Each row was made from one walk, in order. Every step used is in the known rows, and no mark comes twice. Write each row's walk.
Known rows:
A, N, V, P: [-2.25 -2.03  0.12  2.83  3.98  0.54 -3.21 -1.33  1.66 -1.20  1.89  0.01
  1.42  2.67  1.86  2.26 -0.88 -1.33  0.49 -1.40  1.59 -0.16 -1.11 -1.91]
V, P: [-0.28  0.50  0.01  1.38  2.49  1.56 -2.47 -0.26 -2.10 -1.81 -0.59  0.01
  0.48  0.83  1.25  0.09 -0.35 -1.46 -0.63 -1.56  0.81 -1.38  0.26 -0.39]
R, C, S, N, V, P: [-0.82  0.56  0.61  0.23  1.93  0.78 -3.95 -0.08  1.57 -3.64  2.81 -0.56
  0.06  5.29  1.38 -0.12  0.86  0.86  0.98 -1.15  0.33  0.43 -1.15 -2.73]
R, C, V, P, S, N: [ 1.46 -2.54  0.55 -0.52 -0.66  0.85 -1.06 -2.17  0.89 -0.18 -1.18  0.26
 -1.51  1.27  0.97 -0.80  1.44 -1.15 -0.58 -1.20  2.17  0.64 -0.96 -0.87]
S, P, V, C, A, N, R: [-1.95  1.39 -0.71  1.16 -0.37 -1.11  3.28  2.27  2.16  1.82 -0.48  0.38
 -0.58 -0.59  1.10  3.72  0.83  2.54  0.64  1.54 -3.69  4.31  1.60 -0.88]
A, P: [ 0.16  1.30  0.03  1.32  1.12  0.14  0.55  0.01 -1.32 -1.62  0.39  0.77
  0.05 -1.87  0.46 -1.20 -1.61 -1.45 -0.58 -1.94  1.70 -0.15  0.93  0.39]
N, V, C: [-0.25 -0.68 -0.65 -0.05  3.03 -0.81 -0.36  0.12 -0.14 -0.84 -0.97 -0.71
  1.77 -0.08  0.31  0.58  0.21  1.65  0.91  0.14 -0.65 -1.32  0.07 -0.04]
A, P, V, C, S, N: [-2.32  4.62 -0.10 -2.22 -1.88 -1.24  5.39  1.60 -0.02 -1.29  1.65  2.32
  0.71  3.20  1.46  0.35  0.07  0.71  1.21 -1.38 -1.55  2.16  1.10  0.00]
V, P, S: [ 0.49 -0.22  0.49  0.71  1.64  1.18 -1.86 -1.42 -0.38  0.22 -1.92  0.57
 -0.48  0.52  0.23  0.80 -0.03 -1.50 -0.57 -1.27  1.42 -1.22 -0.49 -0.62]
R, C, A: [ 3.79 -0.43 -0.30  0.36 -0.36  0.70 -1.63  1.09 -2.17  0.41 -0.91 -1.21
 -0.42 -0.56 -0.12 -0.16  0.52  1.33  0.34 -1.06 -1.29 -0.46  1.42  1.13]
V, C: [ 0.24  1.61 -0.58 -1.04  1.75  0.51  0.79  1.21 -1.74  0.59 -1.79  0.04
  0.78 -0.06  0.00 -0.24 -0.15  0.98  0.37 -1.07 -1.37 -1.59  0.80  0.60]
A, P, R, C: [ 0.38 -1.51  0.28  0.22 -0.76 -0.12 -0.02 -1.05 -0.84 -1.35  0.83  0.38
 -1.57 -1.85 -0.94 -0.83 -0.45  0.06 -0.31  0.00 -0.05 -1.22  0.77  1.64]
N, R: [-0.97  0.38  0.22  1.32  1.31  0.32 -0.98  0.80  0.74  1.18 -0.58 -1.13
  0.02 -2.09 -1.58 -0.65 -0.73  0.44 -0.50  0.95  0.96 -0.97 -0.14 -0.57]
S, P, A: [ 0.57  3.51 -1.25  0.81 -0.53  0.59  1.07  0.06  0.78 -2.09  1.29 -0.14
  0.53 -1.23 -1.14 -0.60  0.60 -0.26 -1.73  0.69 -0.41  1.81  0.01  0.79]
C, R: [ 1.89  0.62 -0.33 -1.64 -0.71  1.04 -0.60  0.61 -3.35 -0.52  0.12 -1.17
  1.21 -0.97  0.47 -1.50 -0.74 -1.70 -0.84  1.36 -0.21  0.15  0.03  0.79]
P, R, C, S, N: [-0.23  0.12  0.10 -3.00 -2.76  0.71 -0.07  0.34  0.77  1.34  2.58  0.07
 -1.06  2.03 -1.69 -1.44  0.82  0.55  0.70  0.69 -2.05 -1.06 -0.55  0.14]
A, N: [-0.40  0.64 -0.26  1.25  1.64  1.09 -0.74  0.32  1.44  2.03  1.15  0.38
  0.96  0.64 -0.09  0.25 -1.66 -1.94  0.17 -1.56  0.27 -0.75 -0.22 -0.44]
N, R, C: [ 0.74  0.77  0.70  1.39  1.76  0.58 -2.57  0.78  1.34  0.15 -0.23 -1.55
 -1.23 -1.09 -1.83 -1.16 -0.18  1.84 -0.18  0.82  0.60 -1.19 -0.03 -0.59]
C, S: [ 0.80  3.42  0.31 -1.29  0.80  0.90 -2.16  1.12 -0.43  0.11  0.80 -0.33
  1.03  0.76 -0.45 -0.92 -0.96 -1.40  0.19 -1.07 -1.13 -0.92 -0.04 -0.03]
P, V, C: [-0.56  2.05 -0.94 -1.52  0.82 -0.43  3.27  0.79 -0.79 -1.18 -1.41  0.56
  2.05  1.25 -0.03  0.95  0.63  1.07  0.89  0.08 -1.94 -1.25  1.40  1.56]
A, P, R: [-0.99 -1.51 -0.06  0.02 -1.23 -0.22  1.67 -1.39 -1.66 -0.02  0.49  0.99
 -0.41 -2.57 -0.63 -0.38 -1.01 -1.05 -0.61  0.24  0.40 -0.91  0.69  1.87]
A, C, V: [ 1.82  0.56  0.12 -0.68 -0.19 -1.12 -1.78  0.17  0.58  0.30 -2.37  0.01
  0.43 -3.18  0.83 -1.70 -1.48 -2.45 -0.12  0.23 -0.03 -2.03  0.06  2.06]
P, S, N: [ 0.71 -0.65 -0.36 -1.05 -1.06  0.65  1.93 -0.08  1.62  2.51  0.03  1.02
 -0.28 -0.22 -1.45 -1.07  0.24 -1.00 -0.12 -0.16  1.42 -0.70 -0.71 -1.08]
N, V, P: [-1.11 -1.74 -0.04  2.08  3.60  0.59 -3.34 -1.14 -0.49 -3.74  0.17 -0.75
  1.53  1.13  1.28  1.20  0.09 -0.53 -0.05 -0.52  1.63 -1.00 -0.34 -0.97]
R, C, S, N, V: [ 0.33  1.26  0.18 -0.78  0.33  0.37 -2.21  0.75  2.70 -2.24  3.27 -0.87
  0.48  3.41 -0.46 -1.37  0.55  1.21  1.30 -0.12  0.05 -0.07 -1.01 -2.21]
P, R: [-0.42 -1.95 -0.55 -1.30 -0.99  0.32  0.34 -0.86 -1.65  1.16 -0.12 -0.01
  0.30 -1.65 -1.86 -0.14 -0.04 -0.72 -0.28  1.55 -1.02 -2.44  0.08  1.81]
P, V, C, S, N: [-1.84  4.04 -0.52 -3.39 -1.34 -0.35  4.84  1.77  0.16  0.22  1.16  1.36
  1.59  4.26  0.13  0.55  1.00  1.25  1.55 -0.25 -2.91  0.58  0.56  0.07]

Which walk is each row?
[ 1.08 -3.17 -0.34  0.04 -1.90  0.25 -0.40  0.02 -0.94  4.19  0.68  0.07
 -0.98 -0.01 -1.00  1.74  0.13  0.91  0.70  0.02 -2.69 -0.30  0.58  1.36]
P, R, C, A, N
[-0.65  5.57  0.62 -0.43  0.23  0.40 -1.65  2.13  4.24 -3.75  1.81 -1.16
 -1.17  0.52 -0.78  0.25  0.75  1.26  0.18  2.45 -2.42  2.35  0.81 -1.36]
N, R, C, S, P, V
[-0.92  2.64 -0.17 -2.21 -1.09  1.39 -1.37  0.50  0.75 -0.85  1.27 -0.09
 -0.60 -1.09 -0.73 -0.24  0.16 -1.53 -0.62  1.90 -2.95  0.45  0.21 -0.03]
C, S, P, R
[-0.42 -2.40  0.45  1.57 -3.42 -1.48  3.49  0.29  0.00  4.17 -0.68  1.10
 -2.44 -2.81 -0.41  0.12 -0.12  1.12 -0.61 -0.04  2.02  2.90  0.22 -1.30]
C, A, P, S, N, R
[ 2.25  2.14  0.32 -1.43 -0.80 -0.81 -1.20  1.57 -1.48 -0.74 -0.65 -0.17
  0.54 -1.35  1.18 -2.36 -1.77 -2.20 -0.16  2.01 -1.09 -1.33 -0.17  1.61]
A, C, R
[-0.46  1.60 -0.31  0.66 -0.04 -0.71  3.29 -0.15 -0.06 -3.27  0.87  1.17
  1.44 -0.79  0.40  0.33 -0.70 -1.17 -0.12 -0.40  1.09  0.37  1.62  1.06]
A, P, V
[-0.22 -1.45 -1.07 -2.14 -0.30 -0.78  2.48  0.51 -2.10 -0.46  0.50 -0.76
  1.80  1.57  1.68 -0.88  0.82  1.18  0.62  1.69 -0.31  1.23 -0.77 -0.96]
S, N, V, C, R
[ 1.15 -2.92  0.56 -0.36 -2.09 -0.49  0.26 -1.04  3.15  2.67 -1.41 -0.83
 -2.26 -1.95 -1.68 -1.53  0.86  0.68 -0.38  1.52  2.29  0.87 -1.30 -1.31]
P, S, N, R, C, V
[ 0.27 -1.20 -0.24  0.41  1.63  1.01 -2.33 -1.43 -2.63 -1.39 -1.88 -0.79
  0.81 -0.79  2.18  0.25  0.02 -2.49 -1.14 -1.39  1.27  0.25 -0.01  0.63]
C, V, P
[ 0.40 -1.59  0.97 -0.64 -1.65 -1.14 -0.58 -1.41  1.88  1.06 -2.35  1.68
 -1.01 -0.60  1.84 -0.97 -0.26 -2.91 -0.40 -0.20  1.64 -0.58 -1.25  0.06]
A, C, V, P, S, N
[ 0.02 -0.85  1.33  1.57 -1.36 -0.60  1.72 -0.09  3.61  1.20  0.66  0.79
 -3.20 -1.39 -1.52 -1.64 -0.27  1.41 -0.12 -0.08  2.71  1.61 -0.49 -2.16]
A, P, S, N, R, C
[-2.94 -2.04  0.26  2.62 -0.24 -0.68  0.37 -2.41 -0.43  2.49  0.00 -0.25
  0.62  0.54  0.07  2.08 -0.48 -0.61 -1.27  0.14  1.92  2.57 -1.87  0.40]
C, V, P, A, N, R
[-1.20 -1.48  0.21  1.65 -2.45 -0.55  1.00 -1.76 -0.27 -0.13  0.45 -0.78
 -0.84  1.45 -0.50 -0.27  1.70  1.74 -1.39  0.81  2.28  2.21 -1.64  0.07]
S, N, R, C, V, P, A
[-0.10 -3.20  0.25  1.27  2.12  0.02 -3.07 -2.14  1.09 -2.10 -0.92 -0.12
  0.59  0.85  0.39  1.68  0.46 -0.86  0.11 -0.07  1.91 -0.93 -1.18 -1.11]
N, V, P, S
[ 0.46  0.30 -0.75  0.83 -1.65 -1.37  3.58  0.60 -3.01 -1.57 -0.02  0.89
  0.96 -1.39  1.16  1.74 -0.16 -0.28  0.12 -0.58 -0.26  1.49  2.71  2.03]
C, A, P, V
[-3.49 -5.38 -0.60  0.55  0.06 -0.04 -0.05 -2.18 -0.29 -1.56  1.47  0.30
  0.52  1.71  0.26  1.22  1.29 -0.09 -0.09  1.38  1.08 -0.87 -1.16 -0.92]
S, N, V, P, R
[-0.19 -1.99  0.24 -0.01  0.44  1.31 -2.92 -1.58 -1.56 -1.49 -0.22 -0.13
 -1.08  0.70 -0.19  0.42  1.01  0.31 -0.25  0.00 -0.80 -2.17 -0.04  1.11]
V, P, R, C
[ 1.03 -1.98 -1.10 -0.06  1.31 -1.27  0.05  0.97 -2.94  0.89 -1.97 -0.93
  1.32 -0.53  1.01  1.99  0.82  2.69  1.02 -0.17 -2.03 -0.01  1.01  0.41]
N, V, C, A
[ 0.45  3.23  1.36 -0.04  1.14  0.75 -3.76  1.50  1.73  0.44  0.76 -1.55
 -1.20  0.56 -1.73 -1.24 -0.48  1.48  0.46  0.35 -0.90 -0.34 -0.48 -1.11]
N, R, C, S
[-1.75 -1.05  0.92  1.51 -1.62 -0.87  2.88 -0.17  2.86  2.18  0.38  1.31
 -1.96 -2.23 -1.29 -1.16 -0.72 -0.01 -0.51  0.04  3.26  1.74 -0.71 -2.16]
A, P, S, N, R
[ 1.82  2.59 -0.22 -1.70 -3.35 -1.67  1.45  0.46 -2.18  0.30  0.40  0.23
  1.01 -0.45 -0.61 -1.70 -1.08 -1.17 -0.60  2.72 -1.18 -0.39 -0.98  3.55]
P, A, C, R
[ 1.54  0.64 -0.71 -0.72  0.04 -0.26  1.23  1.69 -4.38  2.80 -2.81 -0.21
  0.37 -0.86  0.73  1.09  0.57  1.91  0.37 -1.30 -2.95 -0.01  1.67  1.38]
V, C, A
[ 0.10 -1.52  0.63  1.38  0.94 -0.01 -1.94 -0.52  2.67  2.33  0.08 -1.52
 -0.93 -1.54 -0.37  0.03 -0.86 -0.03  0.00  0.20  1.07  0.77 -0.70 -0.75]
A, N, R, C, V
[ 2.27  3.84  0.74 -1.41  0.72  1.48 -3.33  1.36  0.18 -0.86  1.19 -0.95
 -0.36  1.73 -0.65 -1.54 -0.46 -0.04  0.54 -1.27 -1.38 -1.07 -0.03 -0.13]
R, C, S
[-1.28 -0.41  0.00  1.44 -0.10 -0.82  1.44  2.09 -0.88  6.43 -1.53 -0.15
 -0.58 -0.56  0.38  2.42 -0.56  2.63  0.81 -0.65 -2.02  1.50  0.65 -0.36]
V, C, A, N, R
[ 2.55 -2.09  0.72 -0.41  0.47  0.61 -3.44 -2.49 -0.09 -0.95 -2.46 -0.57
 -1.24 -0.34  1.05  0.20  0.82 -1.45 -0.68 -0.99  1.64 -0.37 -0.47  0.32]
R, C, V, P, S
[-0.99  2.37 -0.44 -0.17  0.17 -1.42  4.97  0.28 -1.22 -2.36 -0.58  1.58
  1.02  0.33  1.06  1.04 -0.22  0.65  0.67 -0.94 -0.77  0.14  2.07  1.63]
A, P, V, C
[ 0.08 -3.06 -0.49  0.01  0.09 -0.52  0.63 -1.25  3.25  0.60  0.75  0.31
  0.77  0.32 -1.30 -0.20  0.62 -0.25  0.57  0.89  2.26 -0.88 -1.44 -1.91]
P, S, N, V
